Every row comes from one small tree of marks. The marks that hang from a mark follow it in brackets, in alphabetical order. Every link used is in the known rows. Which tree was each row made from?
In the rows, zero is written as 128.
Known rows
nogo[bele[mufan vulib[betefu]]]: [124 124 129 108 111 134 151 105 114 122 114 175 126 124 139  69 140 104
  94 137 133 147 134 143 120 133 172 127 146 121  98 109 155  95 136 125
 167]
tikod[kirupip[mipab[ginen[bele[mufan[betefu]]]]]]: [120 144 115 132 132 143 148 122 119 124 136 174 138 143 120 154 129  89
 104 133 138 122 138 143 126 132 151 122 140  92  84  88 164 127 125 136
 172]
sekogef[mufan[bele[vulib] betefu]]: [129 133 153  95  85 129 138 116 116 113 123 185 133 138 145 222 136 109
 110 162 127 161 132 120 138 150 119 117 179 140 110 111 144 113 113 137
 175]
betefu[mufan[bele] vulib]: [116 137 133 107 109 129 131 127 102  90 132 174 124 143 129 156 153 103
  96 174 131 153 130 103 122 154 135 127 155 140 119  93 149 119 126 160
 166]
mipab[ginen[bele[mufan nogo vulib]] kirupip]: [130 134 143 135 110 136 145 111 111 143 112 173 140 131 131  77 136  95
 104 134 139 110 139 156 138 133 168 122 144  94  68  87 161 115 141 133
 154]
kirupip[mipab[ginen[bele[mufan nogo vulib]]]]: [114 142 124 145 111 127 142 108 106 124 105 170 133 141 133  55 143  99
 102 130 136 123 136 153 136 135 154 113 143 101  38  78 157 126 137 132
 147]
mipab[ginen[bele[mufan[betefu]]] kirupip]: [129 134 146 125 111 148 145 117 134 138 135 180 139 137 122 160 136  99
 104 134 135 119 140 140 136 147 157 123 142  90  88  96 167 109 117 135
 176]
mufan[betefu]: [131 133 153 109 106 144 138 115 131  96 135 185 120 149 127 184 143 101
  93 148 124 155 140 117 125 134 129 125 163 118 137 110 154 111 107 150
 180]
mipab[ginen[bele[mufan nogo]] kirupip]: [133 141 130 140 110 138 148 107 106 137 122 173 135 139 120  85 146  95
  92 134 131 118 141 146 135 133 168 124 146  82  62  91 160 103 136 139
 164]
betefu[nogo[bele] vulib]: [120 132 125 114 130 132 153 121 116 110 132 177 125 135 135 106 164  99
  74 158 126 170 126 112 117 125 159 123 135 123 138 103 151 111 140 161
 178]
sekogef[mufan]: [131 145 127 113  94 133 139 106 106  91 156 174 122 143 128 168 147 109
  86 152 114 155 139 119 124 128 127 112 147 108 106 110 145  93 140 157
 175]
mipab[ginen[bele[nogo vulib]] kirupip]: [127 135 141 137 108 133 139 111 113 137 107 173 130 135 125 118 131  99
 103 132 136 121 141 147 143 126 163 115 146 102  87  90 160 120 136 149
 160]
nogo[bele]: [126 132 127 121 128 137 148 106 117 104 126 175 123 140 124 118 143 103
  79 140 125 163 138 133 132 120 154 121 142 112 128 118 147 106 138 155
 184]
mufan[bele[ginen nogo vulib] betefu sekogef]: [139 107 166 115  94 137 131 124 131 116  58 182 137 146 145 193 158  89
 110 160 122 156 130 130 138 145 118 146 195 156 104 120 150 106 103 122
 175]
mufan[betefu[nogo vulib[bele]] sekogef]: [125 116 160 112 120 126 135 131 138  99 132 188 122 137 131 224 177 108
  98 159 117 165 125 104 106 147 144 133 165 146 127 102 154  95 111 146
 187]
nogo[bele[mufan[sekogef]]]: [124 116 135 121 124 142 152 107 125 112 128 170 137 136 123 111 159 101
  78 144 119 154 134 138 122 142 162 145 135 121 102 128 140  86 141 135
 183]
tikod[kirupip[mipab[ginen[bele[nogo vulib]]]]]: [118 145 117 146 131 127 142 115 100 121 104 166 132 141 124 112 125  87
 105 130 141 122 141 153 133 112 155 115 147 104  82  83 158 141 146 148
 155]
mipab[ginen kirupip]: [129 129 139 129 119 147 134 115 130 117 143 171 126 141 108 132 145 106
  93 131 119 134 142 142 125 126 154 121 140  81 130 100 158  98 124 164
 184]
bele[mufan[betefu] nogo]: [137 133 147 112 102 140 143 111 118 109 123 187 125 149 138 105 160  89
  91 149 122 142 139 128 121 139 137 138 174 116  96 105 156 104 115 133
 168]
tikod[kirupip[mipab]]: [122 144 119 124 148 142 145 121 110  86 138 166 127 151 107 136 136 101
  95 139 120 153 140 136 117 114 139 113 148 100 130 101 149 130 129 162
 175]
vulib[betefu]: [130 141 135 116 103 140 138 106 112  88 138 173 106 142 121 156 145 116
  90 138 119 158 140 121 117 128 152 118 161 110 109 108 158  88 119 150
 174]
kirupip[mipab[ginen]]: [115 139 122 139 124 139 131 113 122  96 131 168 120 149 111 117 150 111
  91 128 119 148 139 143 127 129 143 112 140  87 100  91 154 110 121 161
 176]
kirupip[mipab[ginen[bele]]]: [111 150 116 146 123 134 136 108 115 102 135 166 121 147 115 153 136 111
  94 128 130 145 140 137 138 127 149 103 131  93  69  89 158 122 126 153
 170]
ginen[mipab]: [131 140 151 129 115 140 136 113 124  98 128 173 121 147 119 168 146 101
  77 142 124 153 138 127 130 118 144 109 153 108  99 118 152 116 133 160
 175]
nogo[bele[ginen[mipab]]]: [136 126 131 131 128 136 141 117 130 118  85 175 132 138 131 133 148  82
  70 141 124 153 135 138 143 104 150 115 144 109  97 123 159 116 147 143
 185]
mufan[bele[nogo vulib]]: [130 135 156 118 106 130 139 112  99 105  98 175 127 143 137 120 142 109
 101 154 129 159 133 132 136 142 135 122 184 133 101 109 144 121 121 142
 165]
tikod[kirupip[mipab[ginen[bele]]]]: [115 150 110 144 142 141 142 116 108 107 136 163 129 144 108 156 123  98
  97 130 131 134 141 141 132 117 153 111 132  90  94  91 158 130 139 159
 172]
nogo[bele[mufan[betefu] vulib]]: [128 119 144 105 118 138 151 114 132 129 114 187 138 132 145  95 138  95
  98 142 136 142 133 138 130 138 150 135 148 128 121 109 152 118 128 125
 173]
tikod[kirupip[mipab[ginen]]]: [119 141 116 136 143 142 137 120 116 101 138 166 127 147 105 124 136  97
  94 131 122 134 139 147 118 112 147 119 140  84 123  96 155 118 133 165
 178]
nogo[bele[ginen[mipab] vulib[betefu[mufan]]]]: [123 119 126 117 107 119 133 123 127 134  75 178 123 125 147 113 145  71
  85 148 133 128 132 135 127 109 169 118 148 137  80 105 171 114 150 131
 166]

Write each row's tree
[129 131 152 109 127 123 135 131 127 101 135 193 116 136 136 187 165 110
  96 155 122 164 127 104 111 138 143 118 171 133 132  88 163 111 114 148
 182]	mufan[betefu[nogo vulib[bele]]]
[136 108 146 128 120 136 131 116 129  92 109 173 131 135 126 140 163 103
  95 144 108 145 131 144 116 137 140 141 159 119  84 112 156  79 131 121
 186]	vulib[bele[ginen mufan[sekogef]]]
[121 131 150 111 106 120 134 118  95 111 105 178 123 142 144 107 145  98
 103 167 133 142 133 124 126 145 139 126 178 147  86  99 145 120 128 145
 154]	betefu[mufan[bele[nogo vulib]]]
[142 134 142 120  81 118 133 116 105 125  73 178 138 138 150 163 151  85
  89 161 124 149 131 134 149 118 123 108 191 128  53 112 150 118 145 134
 164]	sekogef[mufan[bele[ginen[mipab] nogo vulib]]]
[111 142 121 140 138 138 139 117 110 114 121 162 133 137 118 140 114  97
 110 129 142 124 138 150 132 118 151 110 131 102 103  88 157 140 143 152
 163]	tikod[kirupip[mipab[ginen[bele[vulib]]]]]
[145 130 141 132 107 137 136 115 116 115  90 176 130 146 138  74 166  77
  73 149 119 134 136 144 131 113 140 123 166 100  55 109 163 109 143 132
 165]	bele[ginen[mipab] mufan nogo]
[124 141 136 110 103 140 142 118 120 102 134 178 135 138 136 171 147  96
  97 156 142 140 133 108 130 155 137 128 141 124 102  89 162 123 121 138
 163]	ginen[bele[mufan[betefu[vulib]]]]
[141 101 159 114  94 142 134 120 139 116  78 181 140 142 149 115 162  72
 105 154 121 129 131 140 124 140 127 156 168 138  95 109 155  99 119 113
 167]	bele[ginen mufan[betefu sekogef] nogo vulib]
[130 150 151 135 118 140 147 115 122 120 124 169 130 141 110 214 134 105
  87 138 133 140 143 128 149 117 159  94 143 101  76 111 157 130 135 157
 171]	ginen[bele mipab[kirupip]]
[139 119 159 125 116 142 132 127 140 124  82 171 138 137 124 150 141  86
  98 144 129 129 138 147 142 109 144 107 150 106 111 108 161 131 134 145
 173]	bele[ginen[mipab[kirupip]] vulib]
[128 124 168 103 118 143 152 124 127 122 134 183 132 137 152 100 145 102
 101 155 129 141 128 127 115 146 141 127 162 127 111 102 157 115 117 134
 167]	bele[mufan[betefu[nogo]] vulib]
[121 108 162 110 124 135 156 120 145 133 110 184 135 135 147 168 153  98
  93 151 127 162 127 123 122 141 157 138 150 150 127 125 146 105 121 138
 185]	mufan[betefu[nogo[bele[vulib]]] sekogef]
[141 123 168 117  97 129 132 127 128 128  50 188 135 145 150 173 150  78
 100 158 133 147 131 133 149 125 125 118 200 140  79 113 160 134 113 125
 171]	mufan[bele[ginen[mipab] nogo vulib] betefu]
[118 125 144 113 108 131 143 120 114 106 147 174 109 139 134 159 166 104
  86 163 113 149 130 106  96 145 165 131 155 138  85 110 156  72 125 152
 171]	vulib[betefu[mufan[sekogef] nogo]]
[119 129 152 118 105 139 155 112 112 120 126 165 126 127 145 151 144 112
  99 148 132 146 127 122 114 155 170 125 146 135  53 110 157  90 130 126
 159]	ginen[bele[mufan[sekogef] vulib[betefu[nogo]]]]
[121 143 146 115 108 137 157 112  99 119 129 170 121 127 148 109 133 114
 100 148 137 143 130 122 121 145 168 110 152 120  62  98 165 106 131 128
 154]	ginen[bele[mufan vulib[betefu[nogo]]]]
[118 124 135 113 103 132 134 113 119  96 141 172 108 141 123 177 157 100
  91 153 118 144 137 111 104 146 158 139 154 139  92 110 155  75 123 150
 171]	vulib[betefu[mufan[sekogef]]]
[136 134 140 128 119 123 138 107 102 101 121 183 119 140 129  78 158 107
  91 139 117 147 137 140 117 130 150 125 179 107  77 100 154  95 133 130
 170]	vulib[bele[mufan nogo]]
[134 117 137 125 121 136 142 119 133 134  79 174 145 128 145  66 142  78
  80 143 132 134 131 153 142 115 152 122 141 113  86 116 160 127 155 124
 172]	nogo[bele[ginen[mipab] mufan vulib]]
[139 123 154 118 103 139 131 125 137 126  78 171 125 132 125 159 144  92
 100 137 126 134 137 145 133 107 158 103 160 110 102 105 171 112 125 137
 171]	bele[ginen[mipab[kirupip]] vulib[betefu]]
[141 123 160 110  95 134 135 124 120 115  61 186 132 144 153 151 145  87
 112 161 128 153 132 131 141 138 121 132 197 140 106 108 159 124 102 124
 172]	mufan[bele[ginen nogo vulib] betefu]
[141 123 138 125 126 135 132 116 118  92 114 178 125 135 131 102 149 105
  95 143 113 145 134 146 122 127 138 125 161 104  94 100 163  98 133 122
 181]	vulib[bele[ginen mufan]]
[128 138 135 135 114 147 146 111 118 131 140 168 136 136 115 123 139 105
  96 134 133 120 140 144 136 139 165 118 131  79  83  96 162 104 135 144
 171]	mipab[ginen[bele[mufan]] kirupip]
[129 117 160 113 104 151 142 115 139 101 137 178 133 146 126 176 160  98
  94 149 120 148 134 124 116 155 137 148 155 125 110 120 146  86 112 135
 180]	bele[mufan[betefu sekogef]]
[113 137 130 109 120 127 138 131 110  95 153 176 118 140 138 111 162  92
  83 174 125 143 127  98 102 141 146 124 137 130 123  82 157 113 138 170
 161]	betefu[mufan nogo vulib]
[142 132 155 124 117 144 137 130 128 123  82 173 137 143 116 192 149  99
  92 152 122 157 134 137 147 121 141 104 174 105  95 123 158 123 118 144
 186]	mufan[bele[ginen[mipab[kirupip]]]]
[123 119 156 106  99 141 131 126 134  93 118 179 134 147 123 252 168 106
 101 166 126 173 128 103 126 167 127 144 172 154 135 115 141 105  98 148
 183]	mufan[bele betefu[vulib] sekogef]
[131 133 133 122 101 117 125 134 105 109  77 178 130 144 142 135 172  71
  81 177 128 140 128 110 133 130 134 126 176 140  74  95 161 127 137 147
 159]	betefu[mufan[bele[ginen[mipab] nogo]] vulib]
[127 134 150 103 114 139 141 130 131  98 140 185 122 144 139 169 166  98
  90 163 124 160 128  99 112 141 136 124 155 128 142  95 160 113 112 160
 174]	mufan[betefu[nogo vulib]]
[123 122 164 111 104 136 148 119 114 115 110 171 120 133 139 186 155 125
 104 158 122 172 124 117 114 156 157 125 181 146  87 124 146  88 107 139
 174]	mufan[bele[vulib[betefu[nogo]]] sekogef]
[131 142 144 117 108 140 144 129 134 132 119 183 144 136 121 202 152  91
  94 151 144 126 135 116 138 143 159 109 140 112  91  95 165 138 124 141
 164]	ginen[bele[mufan[betefu[vulib]]] mipab[kirupip]]
[133 122 134 121 110 129 137 115 133 127  68 176 125 127 141 127 141  85
  83 134 132 148 133 142 137 104 165 113 152 124  92 116 167 114 139 130
 175]	nogo[bele[ginen[mipab] vulib[betefu]]]
[129 114 154 123 107 137 141 108 114 107 111 170 137 140 135  85 160  95
  95 148 123 135 134 140 119 144 143 146 158 130  84 113 140  95 136 133
 160]	bele[mufan[sekogef] nogo vulib]
[148 132 146 133 113 136 134 122 127 123  79 177 130 147 120 135 160  77
  81 145 116 138 141 142 140 101 147 109 170  97  91 109 163 119 130 150
 173]	bele[ginen[mipab[kirupip]] nogo]
[122 128 142 116 100 142 141 119 129 101 134 174 141 139 130 209 158  94
  97 159 137 140 130 109 127 165 139 143 137 140 100 103 153 107 121 135
 167]	ginen[bele[mufan[betefu[vulib] sekogef]]]
[130 146 157 136 110 129 144 116 114 136  89 172 133 138 125 160 138  94
  95 140 143 129 141 137 148 116 163  96 159 116  66 105 156 141 140 147
 156]	ginen[bele[nogo vulib] mipab[kirupip]]
[143 115 166 112 114 144 134 134 153 140  79 184 147 135 135 138 146  79
 105 145 133 117 135 148 137 126 141 119 159 107 102 104 167 130 121 122
 174]	bele[ginen[mipab[kirupip]] mufan[betefu] vulib]
[145 129 140 132 119 123 127 111 113  93  89 183 115 142 132 120 156  97
  90 144 112 153 138 139 126 108 137 120 183 114  93 101 162 102 130 133
 178]	vulib[bele[ginen nogo]]
[138 134 132 122 108 120 137 105  94 101 118 184 107 133 129  92 163 115
  92 134 116 151 138 139 110 129 166 124 188 109  64  98 164  79 125 122
 169]	vulib[bele[mufan nogo] betefu]
[124 150 107 148 132 134 150 113  92 122 123 168 136 143 120  80 139  86
  92 133 134 122 140 151 126 122 160 121 144  84  56  89 160 125 146 142
 160]	tikod[kirupip[mipab[ginen[bele[mufan nogo]]]]]
[121 116 154 135 110 148 143 115 133 137 124 164 147 128 119 143 138 104
 108 135 135 112 134 152 134 151 165 132 124 106  79 102 150 103 137 136
 167]	mipab[ginen[bele[mufan[sekogef] vulib]] kirupip]
